What can hang from each mark:
tinap: labe
fatu: labe semil tinap
labe: butigaz fatu nezo tinap
nezo: labe
semil: fatu labe
butigaz: fatu labe semil

Every row comes from one small tree of marks. The marks that hang from a mark follow it in brackets, in alphabetical order. Every link used is in the known rows. Which tree was each row made from?
In the rows, 100 means zero.
Known rows:
nezo{labe{butigaz{fatu{tinap}}}}: 112  116  160  120  82  91  93  119  108  107  105  91  98  89  138  100  104  90  77  99  85  101  98  98
semil{labe{tinap}}: 89  92  105  84  92  85  102  100  101  95  107  117  125  117  138  125  149  99  65  120  122  124  116  94
labe{fatu nezo tinap}: 100  84  101  115  90  102  97  109  119  79  111  122  100  123  121  113  107  124  69  126  113  117  85  121
tinap{labe{butigaz{semil{fatu}} nezo}}: 110  101  101  90  88  133  137  65  91  76  70  132  72  108  111  131  77  108  97  105  106  92  138  138
labe{butigaz nezo}: 83  88  120  112  103  105  108  103  100  93  90  145  86  101  132  103  103  124  72  118  110  105  93  113
butigaz{semil{fatu{tinap} labe{nezo}}}: 106  75  92  94  72  76  104  41  129  103  78  108  112  124  123  108  120  97  90  91  101  100  155  127
labe{butigaz{fatu} nezo}: 89  96  116  118  86  114  100  104  102  97  94  136  84  83  137  97  97  122  84  98  115  90  101  104
nezo{labe{butigaz{fatu}}}: 108  125  145  118  86  102  93  126  99  96  102  114  103  76  143  102  97  107  69  99  105  98  86  88
labe{butigaz{fatu semil} nezo tinap}: 120  100  116  85  79  120  103  130  84  86  93  103  97  110  136  124  96  89  103  84  97  75  129  135
semil{labe}: 77  93  95  100  93  85  102  73  114  107  101  131  123  96  142  102  138  113  54  127  125  130  104  77
labe{butigaz{semil} nezo tinap}: 112  92  121  78  98  108  111  129  80  80  89  112  100  128  134  129  104  93  91  104  94  93  122  144
nezo{labe}: 106  108  125  108  93  77  91  98  109  79  101  133  118  95  145  94  107  116  43  129  105  128  63  83
tinap{labe}: 87  105  92  96  98  116  131  67  99  83  102  142  91  95  132  112  104  114  54  155  111  136  80  85
semil{fatu{labe{butigaz tinap}}}: 96  95  117  100  67  93  117  135  94  83  116  100  96  111  113  134  106  80  77  74  108  103  127  128
tinap{labe{fatu}}: 89  112  88  118  92  126  126  70  120  92  112  127  87  95  120  115  92  120  57  159  114  144  77  92
butigaz{fatu labe{nezo tinap} semil}: 128  93  93  66  69  116  113  93  96  78  98  113  104  114  139  136  77  120  91  97  97  87  99  120
tinap{labe{butigaz fatu{semil}}}: 79  122  116  132  93  126  125  106  100  108  118  132  78  81  93  147  86  126  70  143  124  125  89  114
nezo{labe{fatu}}: 108  115  120  130  90  88  87  104  130  87  112  119  114  93  134  96  96  122  45  134  107  137  59  88
semil{fatu{labe{nezo} tinap}}: 86  59  95  124  59  63  110  63  131  81  96  121  91  114  124  93  101  101  77  85  93  112  114  116
labe{butigaz}: 87  107  125  100  102  109  107  115  97  108  115  128  93  92  131  108  107  111  59  130  109  123  89  102
butigaz{labe{fatu nezo tinap} semil}: 125  92  93  80  83  116  117  96  114  80  104  107  102  131  124  143  73  127  79  122  97  110  87  138
butigaz{fatu}: 96  109  93  104  73  104  94  91  111  103  125  130  104  74  140  89  102  115  57  122  116  120  81  76
semil{fatu labe{butigaz}}: 84  109  115  103  87  102  108  87  107  116  101  122  103  91  112  123  125  111  74  92  135  106  139  106

Write each row's tree:
107  91  121  117  92  108  107  98  122  108  99  88  86  119  123  106  89  94  93  118  76  110  117  147 -> labe{butigaz{semil} fatu{tinap} nezo}
121  85  98  60  86  105  122  92  94  73  96  124  106  132  134  142  85  124  77  119  93  102  93  132 -> butigaz{labe{nezo tinap} semil}
84  79  85  108  79  83  101  50  125  91  81  150  108  104  121  105  125  131  73  95  140  106  128  101 -> semil{fatu labe{nezo}}
101  80  106  103  72  100  113  61  125  102  104  122  85  99  134  108  83  136  79  112  97  102  83  98 -> butigaz{fatu{tinap} labe{nezo}}
101  119  162  130  76  79  87  127  102  115  115  104  102  79  117  122  100  101  78  95  96  95  91  102 -> nezo{labe{butigaz{fatu{semil tinap}}}}
83  80  109  143  79  74  91  85  134  110  121  131  92  102  101  111  98  133  69  131  106  125  81  121 -> labe{fatu{semil tinap} nezo}
100  77  93  116  83  83  102  57  140  111  85  93  115  122  134  103  116  97  89  114  92  118  130  123 -> butigaz{semil{labe{fatu{tinap} nezo}}}
108  88  101  85  74  112  112  95  103  80  105  131  96  108  135  132  89  139  81  104  114  92  83  107 -> butigaz{fatu labe{nezo tinap}}
98  79  97  106  80  104  130  37  118  81  85  138  73  118  107  112  99  118  80  124  104  110  118  119 -> semil{fatu{tinap{labe{nezo}}}}
115  85  87  89  76  107  133  36  114  77  78  119  81  123  111  116  86  102  90  119  88  106  133  132 -> butigaz{semil{fatu{tinap{labe{nezo}}}}}
105  107  82  86  67  99  98  72  109  110  98  105  128  84  151  101  115  92  78  99  112  110  126  84 -> butigaz{fatu semil{labe}}
105  95  118  80  78  93  119  146  81  81  105  84  108  118  140  132  103  59  82  89  80  110  123  129 -> fatu{labe{butigaz{semil} tinap}}
82  92  136  131  76  91  97  108  103  117  108  127  83  88  112  119  99  118  93  93  106  87  108  119 -> labe{butigaz{fatu{semil tinap}} nezo}
92  78  104  133  87  90  98  76  140  103  111  116  90  113  124  90  101  122  69  135  95  130  85  115 -> labe{fatu{tinap} nezo}
86  62  99  108  76  70  111  107  102  60  92  127  106  124  146  111  113  98  70  97  98  114  94  111 -> fatu{labe{nezo tinap}}
94  108  106  114  79  90  90  131  111  101  147  122  111  102  97  139  105  119  57  133  124  129  80  115 -> labe{fatu{semil} tinap}
106  61  87  105  52  66  113  62  124  80  89  104  98  121  129  96  89  82  86  77  77  105  132  131 -> butigaz{semil{fatu{labe{nezo} tinap}}}
119  85  100  84  66  106  115  58  118  102  97  106  95  106  139  113  71  117  89  105  79  96  97  112 -> butigaz{fatu{tinap} labe{nezo} semil}
95  89  121  113  91  117  137  60  107  90  79  126  60  116  101  126  98  110  95  114  101  97  135  134 -> semil{fatu{tinap{labe{butigaz nezo}}}}
111  107  134  130  87  76  89  97  137  99  116  94  108  109  128  95  103  105  53  135  86  137  70  99 -> nezo{labe{fatu{tinap}}}
72  83  132  109  94  80  101  121  87  101  87  137  111  114  112  157  139  116  91  92  133  89  131  128 -> fatu{semil{labe{butigaz nezo tinap}}}
117  110  124  65  96  112  109  142  76  95  114  95  106  119  131  135  108  78  78  115  89  109  120  134 -> labe{butigaz{semil} tinap}
93  101  101  106  87  96  97  104  122  103  116  101  122  116  124  124  136  104  66  124  127  130  111  102 -> semil{labe{fatu tinap}}
108  114  158  135  98  92  96  121  127  110  112  82  95  105  124  107  100  97  69  123  83  122  86  117 -> nezo{labe{butigaz fatu{tinap}}}
116  112  124  92  74  113  106  108  100  121  117  78  93  92  135  104  94  73  90  104  77  101  125  116 -> labe{butigaz{fatu{tinap} semil}}
86  100  129  89  102  100  109  126  88  105  101  106  114  115  130  139  144  92  78  107  120  108  131  111 -> semil{labe{butigaz tinap}}
112  115  159  95  102  92  98  151  84  80  100  107  108  115  133  131  117  96  67  111  97  107  92  115 -> nezo{labe{butigaz tinap}}
92  74  114  111  69  89  115  121  97  69  91  117  90  120  117  131  103  95  90  65  111  88  132  139 -> semil{fatu{labe{butigaz nezo tinap}}}
